What can hang from each mark:
H: W
R: T U
K: W
D: U
T: R
V: R
U: D R Y
Y: U W
W: K Y

Every row comes from one small tree of marks. Brackets hold a mark, then the marks that hang from it, in alphabetical order. Every link used is in the known rows. Which tree was each row made from?
Known rows:
{W K {Y {U R}}}: [ 0.56  2.44 -0.14  1.15 -2.14 -0.46  3.65 -0.59 -1.73 -1.28  0.78 -1.49
 -0.30 -3.30  0.47 -0.17 -1.48 -0.19 -0.83  2.06 -0.57 -1.42  0.25  0.20
  1.55  1.08  1.67 -1.45  2.32 -0.22  0.16  0.57]
{R T {U Y}}: [-0.25 -1.36  0.61  0.03  1.80  0.02 -5.41 -0.56  1.36 -1.82 -0.45  2.60
  1.76  3.14  0.61  0.69  2.51 -0.08  1.40 -1.84 -1.05 -1.16 -0.25 -1.26
  0.23  0.72 -1.74  1.86 -1.67  0.93  1.61  0.70]
{K {W {Y {U D}}}}: [-1.59  3.29 -1.25  0.14 -2.29 -0.94  4.15 -0.36 -0.87 -0.62 -0.55 -0.87
 -1.67 -2.24  0.26 -1.34 -4.13  0.89 -0.59  4.00  0.66 -3.16  0.70  1.07
  1.92  0.45  4.43 -2.13  3.02 -1.29  0.59 -0.49]
{H {W Y}}: [ 0.98  2.73 -0.12  2.62  0.63 -0.56 -0.99 -0.91 -1.98 -1.86 -1.62 -1.86
  1.51 -2.51  2.76 -0.73 -0.67  2.10 -1.70  1.53 -0.69 -2.93 -0.54 -2.14
  3.83  1.35  4.75 -0.88  0.57 -0.62 -0.22  0.36]
{Y U W}: [-0.33 -0.45  0.58  0.58  0.69  0.25  0.75  0.12 -0.62  2.52 -0.89  1.40
 -0.83 -1.05  2.47 -0.86 -1.86  0.38 -1.03  0.94  0.22 -0.51  1.37  0.08
  1.69 -1.32  0.31 -2.90 -0.77 -1.30 -1.43 -0.23]
{R T {U D}}: [-1.05 -0.77 -1.32  0.37  0.05 -1.48 -3.19 -1.12  0.89 -1.72 -0.03  0.99
  1.18  3.65 -1.26 -0.88  1.87 -0.26  1.49 -1.65 -0.76 -0.73 -0.81 -0.10
  0.07  0.17 -0.27  2.69 -0.74 -0.22  1.08  1.12]
{Y {U D R} W}: [-1.31 -0.18 -0.43 -1.32 -1.94  0.27  3.43 -0.07  0.50  1.93  0.68  0.44
 -2.13 -0.08 -1.22 -1.36 -1.71 -0.49 -0.19  2.07  0.07  1.38  0.73  2.05
 -1.77 -1.12  0.08 -1.80  1.25 -0.49 -1.02 -0.54]
{K {W {Y U}}}: [-0.47  3.43 -0.29  1.76 -1.33 -0.75  2.42 -0.50 -1.97 -0.36 -1.30 -0.86
 -0.10 -2.71  2.61 -0.94 -3.60  1.16 -0.55  3.39 -0.10 -3.82  0.86 -0.02
  2.78  0.60  4.22 -2.28  1.69 -1.01  0.66  0.04]
{R T {U D {Y W}}}: [-0.49 -1.54  0.02 -2.54  0.64  0.62 -1.56 -1.13  2.06  1.20  0.34  1.09
 -0.47  2.95 -0.74  0.40  1.47  0.05  0.47 -0.72  0.13 -0.48 -0.92 -0.25
 -0.99  0.54 -2.36 -0.06 -1.74 -0.07  0.47 -1.73]
{V {R T {U D {Y W}}}}: [-0.73 -1.93  0.43 -2.54  0.07  1.37 -3.07 -1.61  2.65  1.58 -0.02 -0.16
  0.53  3.80 -0.01 -0.77  3.26  0.30  1.82 -1.54 -0.14  1.37 -1.02 -1.21
 -2.54 -0.08 -3.83  0.92 -0.72  1.64 -0.65 -0.41]
{V R}: [-0.29 -0.58  0.63  3.12  1.93  0.04 -5.54  0.90 -0.45 -0.58 -2.36  0.79
  2.27  0.83  2.56 -2.00  1.26  1.01  1.54 -1.76 -0.25  1.66  1.02 -1.48
  0.25 -1.40  0.11  1.36  0.35  0.96 -1.80  3.06]
{K W}: [ 0.94  0.60  0.48  3.79  1.28 -1.10 -2.95  1.22 -2.35  0.43 -2.56 -0.01
  1.55 -1.30  3.57 -0.57 -1.40  1.70  0.37 -0.03  0.33 -1.13  0.51 -1.09
  2.06 -0.34  3.83  0.32 -0.22 -1.15 -0.20  1.57]
{T {R {U D {Y {W K}}}}}: [ 0.66 -1.98  0.00 -1.78  1.64  1.19  0.83  1.00 -0.92 -1.65  0.93 -2.29
 -0.57 -0.46 -0.66  3.81 -0.02 -0.64  0.28 -0.50  1.06  1.37 -0.69 -0.01
  0.62  1.30 -1.23 -0.41  0.71  0.43 -0.47 -0.98]
{D {U {R T} Y}}: [-0.43 -0.36  0.10 -0.43  1.15 -0.41 -2.93  0.81  2.18 -1.33 -0.06  2.28
  1.45  2.00 -2.34  0.30  0.62 -1.81  0.44 -1.54 -1.06  0.81 -0.16  0.61
 -3.05 -0.92 -1.76  3.05 -1.76  1.74  1.85  0.32]
{Y {U D R} {W K}}: [ 0.31 -0.32 -0.14 -0.55 -2.64  0.01  5.52  0.19 -1.10  2.61  1.61 -1.05
 -2.38 -2.03 -1.15 -0.61 -1.23 -0.39 -1.28  0.97  1.12  1.64 -0.20  1.30
 -0.33 -0.46  0.23 -2.07  1.12 -1.27 -1.32 -0.47]
{W K {Y {U {R T}}}}: [ 0.85  3.29 -0.72  1.34 -2.61 -1.10  3.47 -1.77 -1.02  0.25  1.17 -2.40
  0.60 -1.66  0.14 -1.10  0.82  0.14 -0.60  0.32 -0.73 -2.06 -0.32 -0.29
  1.14  0.41  0.16  0.72  0.43 -0.07  0.84  0.02]
{U Y}: [-0.48 -1.06  1.35  1.04  3.24  0.70 -4.16  2.10  0.48 -1.54 -1.78  3.33
  0.51 -0.17  1.22  0.64 -0.04  0.31  0.12 -0.49  0.45 -0.01  1.64 -0.44
  0.76 -0.40  0.64 -0.42 -0.28  0.03 -0.05  0.94]
{U D {R T} Y}: [-0.95 -0.07 -0.35 -0.69  0.17 -0.04 -1.77  0.72  2.39 -0.55  0.21  1.64
  0.06  2.31 -2.63 -0.47  2.27 -0.33  1.16 -1.33 -0.21  1.38  0.48  0.99
 -3.28 -0.99 -1.58  3.01  0.08  1.04  1.02  0.29]
{T R}: [-0.28  0.07 -0.74  3.23  3.89 -0.31 -4.01  2.17 -1.53 -2.83 -2.19 -0.85
  2.37  0.27  1.80  1.24 -0.01  0.10  1.27 -1.77 -0.43  0.52  1.56 -0.13
  1.28 -1.14  0.87  2.31  0.30  0.74 -0.53  1.94]
{T {R U}}: [-0.13 -1.15 -0.76  2.02  2.95 -0.40 -5.01  0.65 -1.65 -4.50 -1.12 -0.47
  2.83  1.82  1.28  1.93  0.26 -0.50  2.40 -1.09 -1.78  0.07  0.11 -0.75
  1.14  0.65  0.39  2.38  0.64  1.23  0.36  2.21]
{D {U {R T} {Y {W K}}}}: [ 1.89 -0.56  0.67 -1.14  0.22  0.07  1.51  0.29  0.36  2.38  0.90 -0.85
  0.44 -0.58 -0.69  1.16  0.53 -1.17 -1.21 -1.92  0.45  1.09 -1.35  0.18
 -1.89 -0.40 -2.22  0.77 -3.44  0.29  0.45 -1.48]

Write each row's tree:
[-0.93  4.34 -1.99 -0.10 -4.30 -1.48  4.37 -1.84  0.25  0.55  0.54 -2.55
 -0.45 -0.33 -1.05 -2.03 -1.22  0.55  0.42  2.47 -0.57 -2.44 -0.41  1.15
 -1.13  0.08  2.09  1.04  2.04  0.01  1.75 -0.72] => {K {W {Y {U D {R T}}}}}
[ 1.65 -1.49  1.31 -1.29  0.37  0.77  1.32  1.38 -0.54  0.99  0.54 -0.01
 -0.43 -2.21 -0.56  1.87 -1.84 -1.41 -1.57 -0.25  0.64  1.65 -0.76  0.22
 -1.28  0.19 -0.71 -1.34 -1.59  0.08 -0.38 -1.08] => {D {U R {Y {W K}}}}
[-0.68  2.39 -1.05 -0.35 -3.27 -0.54  5.89 -0.31 -0.86 -1.60  1.44 -1.34
 -2.02 -2.67 -2.08 -0.52 -1.89 -0.53 -0.96  2.69  0.25 -0.52  0.04  1.23
  0.66  1.00  1.86 -1.18  3.67 -0.52  0.10 -0.03] => {W K {Y {U D R}}}
[-0.65  0.41 -1.30  1.17 -0.26 -1.39 -1.53  0.03  1.01 -0.17 -0.24  0.37
  0.96  2.44 -1.80 -1.91  1.99 -0.11  1.22 -1.85 -0.55  1.15  0.00  0.84
 -2.28 -1.35 -0.42  3.66 -0.37  0.32  0.48  1.00] => {U D {R T}}
[ 1.09 -0.37  0.76  1.20  0.10 -0.05  3.23  0.19 -2.21  3.04  0.07 -0.10
 -1.19 -2.91  2.45 -0.25 -1.39  0.60 -1.92  0.09  1.34 -0.34  0.60 -0.41
  3.22 -0.71  0.62 -3.10 -0.95 -1.98 -1.61 -0.09] => {Y U {W K}}
[ 1.95  3.41  0.01  1.67 -2.97 -0.58  4.06 -1.18 -2.73 -1.19  1.26 -3.38
  0.12 -4.67  0.64 -0.54 -0.74  1.03 -2.19  2.58 -0.93 -1.81 -1.36 -1.36
  3.24  2.07  4.10 -1.57  2.39 -0.43  0.14  0.44] => {H {W K {Y {U R}}}}
[-1.68 -1.63 -0.77 -1.31  2.61  0.80 -3.55  1.63  0.75 -5.28 -0.18  0.72
  0.32  2.15 -2.07  3.03  0.07 -1.12  2.17 -0.24 -0.37  0.82  0.35  0.80
 -0.67  0.91 -0.76  1.75  2.15  1.75  0.81  0.83] => {T {R {U D Y}}}
[ 0.01 -0.84 -0.01  1.98  0.64 -0.70 -6.64 -1.80  0.45 -0.66 -1.09 -0.06
  3.73  4.03  1.85 -1.75  4.01  0.56  2.97 -2.91 -1.65  0.58 -0.98 -2.45
 -0.27  0.25 -2.02  3.62 -1.17  1.73 -0.11  2.81] => {V {R T U}}
[ 0.28 -0.49  0.37 -1.79  0.94  0.34 -0.86  0.10  1.90  1.69  0.05  0.89
  0.69  1.40 -0.90  0.44  0.03 -1.31 -0.30 -1.22 -0.62  0.82 -0.39  0.43
 -3.35 -0.93 -2.51  1.02 -3.23  1.14  0.85 -1.57] => {D {U {R T} {Y W}}}
[ 1.24 -0.37  0.41 -1.28 -0.88  0.40  2.14  0.09  0.60  3.07  1.09 -1.29
 -0.84 -0.31 -1.20  0.27  1.99  0.28 -0.77 -1.82  1.47  1.74 -0.70  0.11
 -2.02 -0.50 -2.17  0.67 -1.67 -0.28 -0.17 -1.45] => {U D {R T} {Y {W K}}}
[ 2.31 -1.45  1.39 -0.43  0.87  0.40 -1.40 -1.14 -0.48  1.84  0.35 -0.58
  0.93  0.40  2.18  1.43  2.50  0.76 -0.32 -2.12  0.41 -0.95 -1.41 -2.11
  1.35  1.15 -2.15 -0.54 -3.15 -0.53  0.30 -1.02] => {R T {U {Y {W K}}}}
[-0.88 -1.99 -0.55 -2.38  2.03  1.52 -1.19  0.85  0.47 -2.07 -0.12 -0.76
 -0.22  1.53 -0.59  3.15 -0.53 -0.82  1.25  0.15  0.05  1.21  0.17  0.62
 -1.08  0.86 -1.48 -0.35  0.76  1.19 -0.09 -0.96] => {T {R {U D {Y W}}}}
[-1.69  0.83 -1.52 -0.06 -2.01 -1.21  1.10 -0.47  1.71  0.32  1.13  1.14
 -0.64  2.02 -2.96 -2.17  1.01 -0.58  0.88 -0.34 -0.65  0.70  0.60  1.96
 -2.01 -1.50 -0.88  2.44  0.99  0.32  0.86  0.77] => {Y {U D {R T}}}
[-1.74 -0.51 -0.43 -0.88 -0.41  0.02  3.09  0.27  0.33  2.23 -0.10  1.45
 -2.29 -0.42 -0.23 -1.18 -2.47  0.00 -1.06  1.61  1.03  0.13  1.22  1.56
  0.77 -1.42  0.58 -2.57  0.38 -1.48 -1.36 -0.88] => {Y {U D} W}
[ 0.57  3.11 -0.83  0.11 -4.14 -0.85  6.15 -1.15 -1.64 -1.45  1.98 -3.34
 -1.70 -4.07 -1.96 -0.78 -1.22  0.62 -2.23  3.01 -0.12 -1.31 -1.52  0.17
  2.14  1.70  4.35 -1.20  3.66 -0.54  0.15 -0.06] => {H {W K {Y {U D R}}}}
[-1.37 -1.23 -1.78  0.64  2.00 -0.56 -3.14  0.85 -0.61 -4.70 -0.46 -0.60
  1.55  2.31 -1.37  1.62 -0.02 -0.88  2.25 -0.65 -0.88  0.75  0.00  0.51
  0.41  0.59  0.55  2.54  1.72  1.00  0.30  1.65] => {T {R {U D}}}
[ 1.04 -1.67  0.38 -1.89 -0.08  0.31  0.49 -1.03  0.45  1.55  1.29 -0.50
 -0.75  0.97 -0.53  1.28  1.95  0.26 -0.48 -1.52  1.28 -0.10 -1.52 -0.85
  0.38  0.96 -2.00 -0.24 -1.83 -0.78  0.20 -1.55] => {R T {U D {Y {W K}}}}
[-0.44  0.97 -0.47  1.47 -0.87 -1.01 -1.12 -0.55  0.73  0.56  0.28  0.85
  1.21  1.55 -0.32 -1.88  1.52 -0.40  0.94 -0.80 -1.35  0.00  0.60  0.49
 -0.90 -1.14 -0.96  2.32 -0.22  0.53  0.82  1.28] => {Y {U {R T}}}
[-0.14  0.32 -0.91  1.14  0.53 -1.83 -2.59 -0.02  0.88 -0.71 -0.34  0.88
  2.47  2.11 -1.56 -0.89  0.45 -1.58  0.69 -2.05 -1.35  0.53 -0.54  0.56
 -1.95 -1.20 -0.47  3.83 -2.06  0.91  1.27  1.05] => {D {U {R T}}}
[ 1.20 -1.51  1.41 -0.77  2.22  0.60  1.20  1.62 -0.64  1.23 -0.29  1.06
 -0.84 -2.47  0.48  1.87 -2.28 -0.72 -2.51 -0.35  1.67  0.34 -0.05 -0.40
  1.04 -0.09 -0.19 -2.07 -2.22 -0.89 -0.66 -1.24] => {D {U {Y {W K}}}}
[-0.18 -0.65 -0.14 -0.34 -1.00 -0.17  5.09  0.42 -1.23  2.83  0.70 -0.32
 -2.76 -2.34 -0.04 -0.66 -1.95  0.24 -2.06  0.86  2.29  0.17  0.53  0.91
  2.27 -0.82  0.71 -2.70  0.39 -2.25 -1.69 -0.62] => {Y {U D} {W K}}
[ 0.53 -1.32  0.98 -1.04  1.08  1.00  1.99  1.64 -0.47  2.06 -0.05  0.39
 -2.16 -2.22  0.21  1.08 -0.78  0.79 -1.71 -0.26  2.54  1.11  0.42 -0.02
  0.92 -0.50  0.06 -2.37 -0.33 -1.45 -1.42 -1.26] => {U D {Y {W K}}}
[ 0.34  2.20 -0.17  1.50 -0.76 -0.53  3.56 -0.21 -2.00 -1.35  0.08 -0.62
 -0.76 -3.48  1.35 -0.24 -2.07  0.35 -1.68  1.65  0.39 -2.68  0.84 -0.39
  4.07  0.79  2.28 -2.30  1.48 -1.29 -0.07  0.27] => {W K {Y U}}
[ 0.16 -2.75  1.96 -1.12  1.34  2.16 -4.53 -0.68  0.70  0.49 -1.00  0.99
  1.34  1.71  2.71  0.24  1.32  0.59  1.80 -0.29 -0.67  1.48 -0.22 -1.94
 -0.89  1.01 -2.30 -1.48 -0.35  1.69 -1.52  0.57] => {V {R {U {Y W}}}}
[ 1.94 -2.36  1.95 -0.53  1.32  1.21 -1.24 -0.06 -1.48  0.50 -0.07  0.35
 -0.07 -1.19  2.44  2.36  0.09  0.36 -0.58 -0.39  0.64 -0.05 -0.82 -1.69
  1.93  2.03 -0.41 -2.58 -1.49 -0.76 -0.56 -0.63] => {R {U {Y {W K}}}}
[ 0.78 -1.54  0.92 -1.01  1.40  0.73 -3.72 -1.34  1.10  1.22 -0.31  1.08
  1.24  2.44  1.99  0.70  1.88  0.47  0.56 -1.29 -0.70 -1.05 -0.64 -1.49
 -0.15  0.70 -2.34 -0.23 -3.06  0.30  0.56 -1.13] => {R T {U {Y W}}}
[-0.31 -0.27  0.00 -1.83 -0.09  0.76  0.03 -0.03  2.06  2.57  0.18  0.06
 -0.57  1.77 -1.32 -0.48  1.58  0.17  0.39 -1.04  0.25  1.53  0.05  0.89
 -3.39 -1.10 -2.38  0.84 -1.28  0.50 -0.09 -1.62] => {U D {R T} {Y W}}
[-1.40 -0.76  0.29 -0.72  0.51  0.80 -1.71  2.04  1.58 -1.99 -0.25  2.48
 -1.05  0.78 -2.53  0.22 -0.07 -0.56  0.81  0.42  0.13  2.04  0.98  1.36
 -2.48 -0.28  0.09  0.75  1.77  0.84  0.21  0.67] => {U D R Y}
[-0.54 -1.08  0.80 -1.82  0.15  1.53  0.04  1.03  1.35  1.27 -0.01  1.07
 -1.40  0.21 -1.10  0.32 -0.60 -0.14 -0.03  0.88  0.57  1.95  0.65  1.21
 -2.85 -0.45 -0.72 -1.35  0.40  0.14 -0.87 -1.21] => {U D R {Y W}}
[ 2.50 -0.40  1.35  0.29  0.12  0.65 -0.05 -0.11 -0.38  3.34  0.35 -1.45
  0.70 -0.89  1.66  0.61  2.52  0.70 -0.51 -2.53  0.53  0.91 -0.44 -1.07
 -0.99 -0.24 -2.17  0.48 -2.61 -0.02 -0.34 -1.14] => {U {R T} {Y {W K}}}
[-0.72  3.38 -1.13  0.75 -1.91 -0.87  1.31 -1.91  0.46 -0.53  0.26 -0.76
  0.81  0.46  0.01 -1.64  0.27 -0.19  0.40  1.05 -1.79 -2.25  0.54  0.41
 -0.36 -0.07 -0.17  0.96  0.44  0.70  1.28  0.01] => {W {Y {U {R T}}}}
[ 0.20  0.12  0.58  0.81  1.19  0.05 -4.03  0.60  1.46 -0.09 -0.66  1.31
  1.64  1.86  0.01 -0.31  2.60  0.00  1.24 -1.97 -0.92  0.58  0.55 -0.27
 -2.05 -0.79 -1.61  2.84 -1.21  1.32  1.05  0.73] => {U {R T} Y}
[-0.91 -2.50  0.64 -2.61  0.87  1.29 -1.40 -0.10  1.24 -0.27 -0.06  2.02
 -1.33  1.35 -0.51  1.22 -0.77 -0.20  0.30  1.08  0.33  0.28 -0.36  0.23
 -0.55  1.06 -0.66 -2.10  0.07 -0.29 -0.32 -1.23] => {R {U D {Y W}}}
[ 1.70 -0.26  0.99  0.91 -1.45  0.06  3.41  0.08 -1.94  2.74  0.85 -0.96
 -0.79 -2.60  1.39 -0.30 -0.94  0.08 -1.09  0.59  0.26  0.72  0.01  0.32
  0.92 -0.36  0.16 -2.25 -0.15 -1.02 -1.36 -0.04] => {Y {U R} {W K}}
[-1.35  3.04 -1.35 -0.12 -1.69 -0.65  3.98 -1.02 -0.23 -1.68  0.30 -1.12
 -1.60 -2.43 -0.89 -1.46 -2.14  0.97 -2.14  3.58 -0.13 -2.74 -0.16  0.13
  3.07  0.86  4.52 -1.75  3.00 -0.88  0.13 -0.33] => {H {W {Y {U D}}}}
[-1.99 -0.10 -0.82  0.00 -1.62 -0.49  1.28  0.84  0.73 -0.99  0.68  1.91
 -1.48  0.55 -2.77 -1.29 -1.30 -0.99  0.70  1.72 -0.40  1.23  0.87  2.31
 -1.48 -0.84  0.85  0.21  2.69  0.05  0.04  1.31] => {Y {U D R}}
